Each row comes from the steps of one path. Every step used is in the known rows, and no mark comes twice. Write the path behind each row, first mark first.
Known rows:
M -> L: [ 19 -38  -5  10  -8  36   0  14 -31 -30 -10  38  -2   2  11 -21   0   5
   7   7  16  21  26 -28  -3  -9  39]
M -> L -> W: [ 16 -18 -28  10   1  40 -13  11 -34 -29 -14  35   3   9   8 -33  -5   3
  18  -2  18  17  21 -39 -22 -11  45]
H -> L -> Z: [ 14 -14  -5  34  -3   2  24   7 -32  -5   5  56  -9  15   6 -19 -23   9
   4  -6   6  14  11 -13  -6 -37  22]
V -> L: [ 19 -32  -7   1  27  41  17   3 -26 -14  -3  35  -8   6   3 -14   6   7
  12  -2  20  18  22 -19   7 -21  33]
M -> W -> K: [ 26 -21 -28  23 -20  -6 -17 -11 -25 -30   6  34  -9   9  13 -25  17  21
 -11   4  18  16  -3 -23 -36 -32  24]
K -> M -> L -> W: [  8 -23 -29   2  17  56  -3  21 -33 -37 -19  31   2   0  19 -23  -5   2
   4  -6  18  27  16 -36   7 -13  32]
M -> K: [ 28 -31 -26  30  -5   6 -18  -5 -28 -26   1  30   2  16  -6 -12  -1   7
   3   8  12  12  17 -26 -34 -39  30]
Z -> L: [ 14 -19 -10  -4  -1  19  21  -7 -16 -21 -14  30   2  16   3  -3  -8  -1
   6  12  23  28  28 -14  35 -14  25]
K -> W -> L: [ 23 -23 -32  13   6  27  -1  -8 -31 -26  -4  40 -15   5  22  15  -4  -3
 -24   1   0  35   4 -31  43 -17  18]
H -> L -> M -> K: [ 17 -11 -17  40  -9  13   0  -9 -27 -14  15  52 -10  21   9 -24  -5  -4
  22  -5   7   5   6  -9 -17 -49  24]
N -> L -> W -> K: [ 25   4 -40   3  17  10  -3 -14 -27 -24  -7   0   6  21   3 -30 -19   4
  -5  -6  15  30   4 -35  12 -57  24]
Z -> L -> K -> M -> W: [  4 -21  12 -13  -2  17   5   3 -14 -38 -15  31 -10  17  12 -13   8   9
   4   5  31  33  14  -9 -20 -13  15]
N -> L -> K -> M -> W: [ 14 -18  21  -9   7  15  -3   8 -23 -40  -7  13 -15  21  14 -19  -8   4
  -3  -2  24  42   2 -18 -22 -55  16]
L -> M -> W -> K: [ 27   7 -51  22 -23  22 -16 -11 -30 -21  10  35 -14  17  22 -35  14   9
   4   0  13  18  -8 -19 -44 -34  41]
N -> L -> H: [ 19  -1  -6  -5  -2  21  13   5 -21 -21 -15   5  -8  22   0 -19 -16  -1
 -18   0  16  32   8 -21 -11 -48  34]
N -> L: [ 23 -16  -1   0   7  17  13  -1 -25 -23  -6  11  -3  19   6  -7 -24  -6
   1   4  16  37  15 -23  31 -55  25]
V -> L -> Z: [ 21 -22 -19   6  29  40  20   9 -34 -10  -4  35  -8   8   4 -26  -5  17
   5  -7   9  18  18 -21 -30 -15  44]
M -> W -> L -> V: [ 23 -22 -39   3 -30  23 -11 -14 -31 -23  -5  43 -17  21  21 -22   9  11
  -6   2  10  21   2 -23   3 -21  43]
W -> K -> L -> H: [ 24 -14 -48  21 -20 -11  15  -6 -21 -23  -7  23  -5   6  15 -40   8  26
 -32   0   9  17   5 -33 -25 -11  28]
Z -> L -> K: [ 10 -16   8  -8  -5  12  12  -2 -15 -22 -14  30  -6  22  -2 -14   0   8
   8   9  30  30  25 -10  -7 -14  19]
V -> L -> W: [ 16 -12 -29   0  36  46   3   1 -29 -13  -8  32  -3  12   0 -27   1   6
  23 -11  22  14  17 -30 -13 -22  39]
V -> L -> K -> W: [ 14 -26   8   4  31  34   4   6 -27 -25   0  37 -20   5   4 -13  18  10
   3  -9  22  26  10 -17 -35 -19  23]
L -> Z: [ 25  -6 -34  20  -5  21  12  13 -39  -6  -6  37  -4  16   4 -18 -23  14
  -6   1   7  25  14 -27 -31 -25  42]
H -> L: [ 11 -25   7  29  -6   4  21   0 -24  -9   6  56  -8  13   5  -8 -13   0
  11  -1  16  14  14 -11  29 -42  10]
M -> W -> K -> L -> Z: [ 27 -21 -35  28 -24 -22  -5  -8 -28 -34   6  38 -10   8  28 -38   6  27
 -13   0   7  18  -4 -31 -65 -18  34]
N -> L -> W: [ 21   3 -24  -1  16  21   0  -4 -28 -21 -11   9   2  25   3 -19 -29  -7
  11  -4  18  33  10 -34  11 -58  30]
M -> W: [ 21 -22  -7  17 -21   8 -13   1 -27 -28   2  45 -12  13  13  -9   4   7
   8   6  22  21   4 -22 -39 -34  33]
N -> L -> V: [ 20  -4 -31  -5  -8  29  20  -9 -31 -18  -8   8  -2  22   1 -21 -18  -4
  -1  -1  17  36  12 -20  47 -52  40]
W -> L: [ 27 -32 -29   1  -3  29   2  -7 -28 -11 -11  38  -9  18  16  -5 -10   7
 -12   8   4  26  18 -29  50 -17  26]
H -> L -> V: [  8 -11 -23  25 -21  16  28  -7 -30  -5   4  54  -7  16   0 -22  -7   1
   9  -7  17  12  12  -8  43 -39  26]
K -> M -> L: [ 10 -38 -10   2   9  52   7  22 -31 -39 -16  33  -2  -4  21 -13  -2   4
  -4   2  17  30  19 -28  22 -10  27]
Z -> L -> W -> K -> M: [ 10  -1 -51  -5  17  23   8 -14 -18 -28 -18  16  11  13   6 -24  -2   9
  -4  -1  22  25  15 -26  24 -14  18]
H -> L -> N: [ 16 -16   9  35   2   8  26  -1 -28 -19   6  54  -7  19   1  -8  -4  -2
   3  -6   7  12  21  -9   9 -28  12]

Which path is each row?
[ 12 -25 -12   7  -2  30  -3  12 -28 -37  -7  39 -11   5  22  -5   2   5
  -4   1  21  30   3 -23  -7 -30  22] => K -> M -> W
[ 21 -20 -19   3 -25  16 -17  -4 -23 -25 -10  39 -22  20  20 -20  11  14
 -18   4   9  18  -1 -24 -41 -17  38] => M -> W -> L -> H
[ 25   3 -14   3  -6  26  -4  -6 -28 -28   3  17 -13  25  23 -22 -14  -9
  14   0  13  34  -1 -19 -16 -60  41] => N -> L -> M -> W
[ 32 -20 -43  29  -6 -11  19 -12 -27 -32   0  26   1   8  17 -31   8  20
 -24   0   2  19  16 -33  -6  -6  23] => W -> K -> L -> N
[ 21 -21 -47  14   8  21   8  -3 -27 -26  -5  20   1  -1  10 -19   6  20
 -29   0  15  25   5 -25  32 -27   8] => W -> K -> M
[ 18 -29 -17   2   6  37  -3   4 -29 -42 -10  37 -14  12  29  -5   8   7
 -19  -1   5  30   6 -25   4 -13  21] => K -> M -> W -> L -> N
[ 10  -6 -41  -9 -17  31  27 -14 -22 -16 -16  27   3  19  -2 -17  -2   1
   4   6  24  27  25 -11  48 -10  39] => Z -> L -> V
[ 15 -25 -36   7 -24  46   7   7 -37 -25 -12  35  -1   5   6 -35   6   6
   6   1  17  19  23 -25  12  -6  54] => M -> L -> V
[ 18 -10  13   2  10   9   0   1 -26 -34  -3  13 -15  18   7  -5 -13  -3
  -8  -3  18  45   3 -22  -9 -53  15] => N -> L -> K -> W
[ 12  -4 -33  33   4  -2   4 -12 -26 -10   5  45   0  15   1 -31  -8   9
   6 -12  15   6   4 -22   8 -43   9] => H -> L -> W -> K
[  9 -12   4  -2   1  12   9  -4 -17 -32 -10  32 -10  14   5  -1   4   2
  -2   5  26  36  16 -12  -7 -11  15] => Z -> L -> K -> W
[ 25 -33 -15   6 -18  14 -17  -8 -26 -27  -3  45 -17  18  24 -11   4  10
  -5   7   9  22   4 -26  -8 -22  31] => M -> W -> L
[ 23 -18 -31  23 -32 -19  -8  -7 -21 -36   0  33 -13   8  23 -38  18  25
 -21   0  14  15  -6 -29 -69 -17  32] => M -> W -> K -> L -> H
[  9  -3 -15  -9 -11  23  21   0 -13 -19 -22  23  -4  19  -3 -15   0   4
 -12   7  23  23  20 -13  -9  -6  34] => Z -> L -> H
[ 23   8 -68  19   5  15 -12 -11 -32 -14  -7  23   7  16  -2 -33  -3  14
  -3  -6  18  15   5 -38 -11 -34  26] => L -> W -> K
[ 21 -27 -46  15   8  28   4   7 -33 -34  -9  21   2  -6  17 -37   6  27
 -31  -3   6  23   7 -29  -2  -9  23] => W -> K -> M -> L -> Z
[ 14 -17  14 -10  14  22   7  10 -24 -32 -11   9 -11  20   8 -16 -16   2
  -5  -1  23  44   9 -19   5 -54  13] => N -> L -> K -> M
[ 28   4 -26   6  -5  17  -7 -14 -26 -30   6   9 -11  23  22 -32  -6   0
   1  -1  11  32  -6 -20 -15 -58  35] => N -> L -> M -> W -> K
[ 10 -18   1   3   1  28   1  19 -28 -24 -12  35 -14  15   5 -14   1  12
  -4  -1  29  34  11 -19 -19 -29  14] => L -> K -> M
[ 26 -26 -29  39   3   5 -22  -8 -31 -37   5  32  -4   6   2   4   4   0
  -9   2   7  19   6 -29 -35 -36  24] => M -> K -> W
[ 28   0 -27  16  10  25  -9 -12 -30 -34   6   8  -8  21  15 -14 -14 -14
   3  -2   3  33  -1 -23 -14 -61  35] => N -> L -> M -> K -> W
[ 29 -26 -14  11 -12  17 -13  -9 -29 -34  -3  43 -16  22  22 -11  12   9
 -10   3   2  21   9 -25 -25 -12  32] => M -> W -> L -> N
[ 26 -21 -16  24  -8   2  27   3 -29 -32  -5  40  -4  14  22 -13  -6   2
  -2   1   4  25  27 -34 -13  -2  36] => K -> L -> N
[ 31 -29 -43  32   7   9 -23 -12 -35 -33   1  32  -7  11  12  -5  -3   9
 -22   0 -10  21   3 -34 -35 -24  29] => M -> K -> W -> L -> Z
[ 16 -28 -26   1   3  34  -5   8 -32 -33 -11  39 -15  10  33 -13  -5  14
 -18  -1   5  31   0 -27  -6 -19  28] => K -> M -> W -> L -> Z
[ 26 -28 -28  26 -26 -22  -8 -12 -23 -37   6  37  -9   6  27 -30  13  21
 -10   3  14  18  -2 -30 -42 -22  27] => M -> W -> K -> L
[ 24 -30  -3  16   0  39   5  13 -35 -40  -9  35  -1   8   7 -21   9   3
  -1   2   6  19  31 -26 -22   4  40] => M -> L -> N
[ 18   5 -69  13  15  26  -9  -4 -31 -21 -11  21   7  10   5 -30  -2  14
 -10 -10  19  20   2 -38   2 -31  20] => L -> W -> K -> M
[ 16 -35  13   7 -11  28  -9  19 -30 -32 -10  38 -10   9   6 -32   7  13
   9   4  23  23  23 -23 -43  -8  34] => M -> L -> K
[  6 -17  21  32  -2  -4   9   3 -25 -21   9  58 -21  12   6  -7  -1   2
   2  -8  19  22   3  -9 -11 -40   1] => H -> L -> K -> W
[ 23 -30 -12  -2  -7  22  -6  -2 -26 -13 -12  38 -18  25  11 -16  -1  15
 -10   5  11  28  15 -24  11 -18  20] => W -> L -> K
[ 28 -40 -26  33 -12 -14  -6  -6 -25 -34   1  34   1  13  13 -20  -6   8
   6   7   6  14  19 -35 -39 -25  34] => M -> K -> L
[ 25   6 -22   1   3  36  10  -5 -28 -18  -1  12  -8  25  15 -18 -22 -12
  11   0  11  37   8 -20  18 -58  38] => N -> L -> M
[ 24 -28 -29  30 -20 -10  -7   0 -22 -33  -6  29  -4  15   8 -30   1  12
  -8   4   7  10  14 -33 -74 -21  41] => M -> K -> L -> H
[ 15 -14 -47   0  45  45   3  -4 -27 -21  -8  22   1   4   5 -36  12  17
   2 -15  19  15   9 -31  -4 -21  25] => V -> L -> W -> K -> M
[ 12  -4  -6  32 -19  13   4  -5 -27 -15  16  61 -19  20  21 -23  -2  -4
  24  -6  13  11  -2  -6 -19 -46  27] => H -> L -> M -> W
[ 20 -10 -27   2  23  60  13   0 -29 -10   1  35 -13  12  12 -26   8   1
  23  -7  15  17  15 -16  -8 -23  46] => V -> L -> M
[ 24 -19 -30  12  24  49  -3  -6 -29 -18   6  30  -9  14   7 -32  13   5
  23  -5  10   9  13 -17 -39 -28  47] => V -> L -> M -> K
[ 12 -24 -22  -4  -5  37  -7   8 -24 -35 -16  35 -18  10  27 -13   8  11
 -25  -1  11  27  -2 -25 -10 -17  26] => K -> M -> W -> L -> H
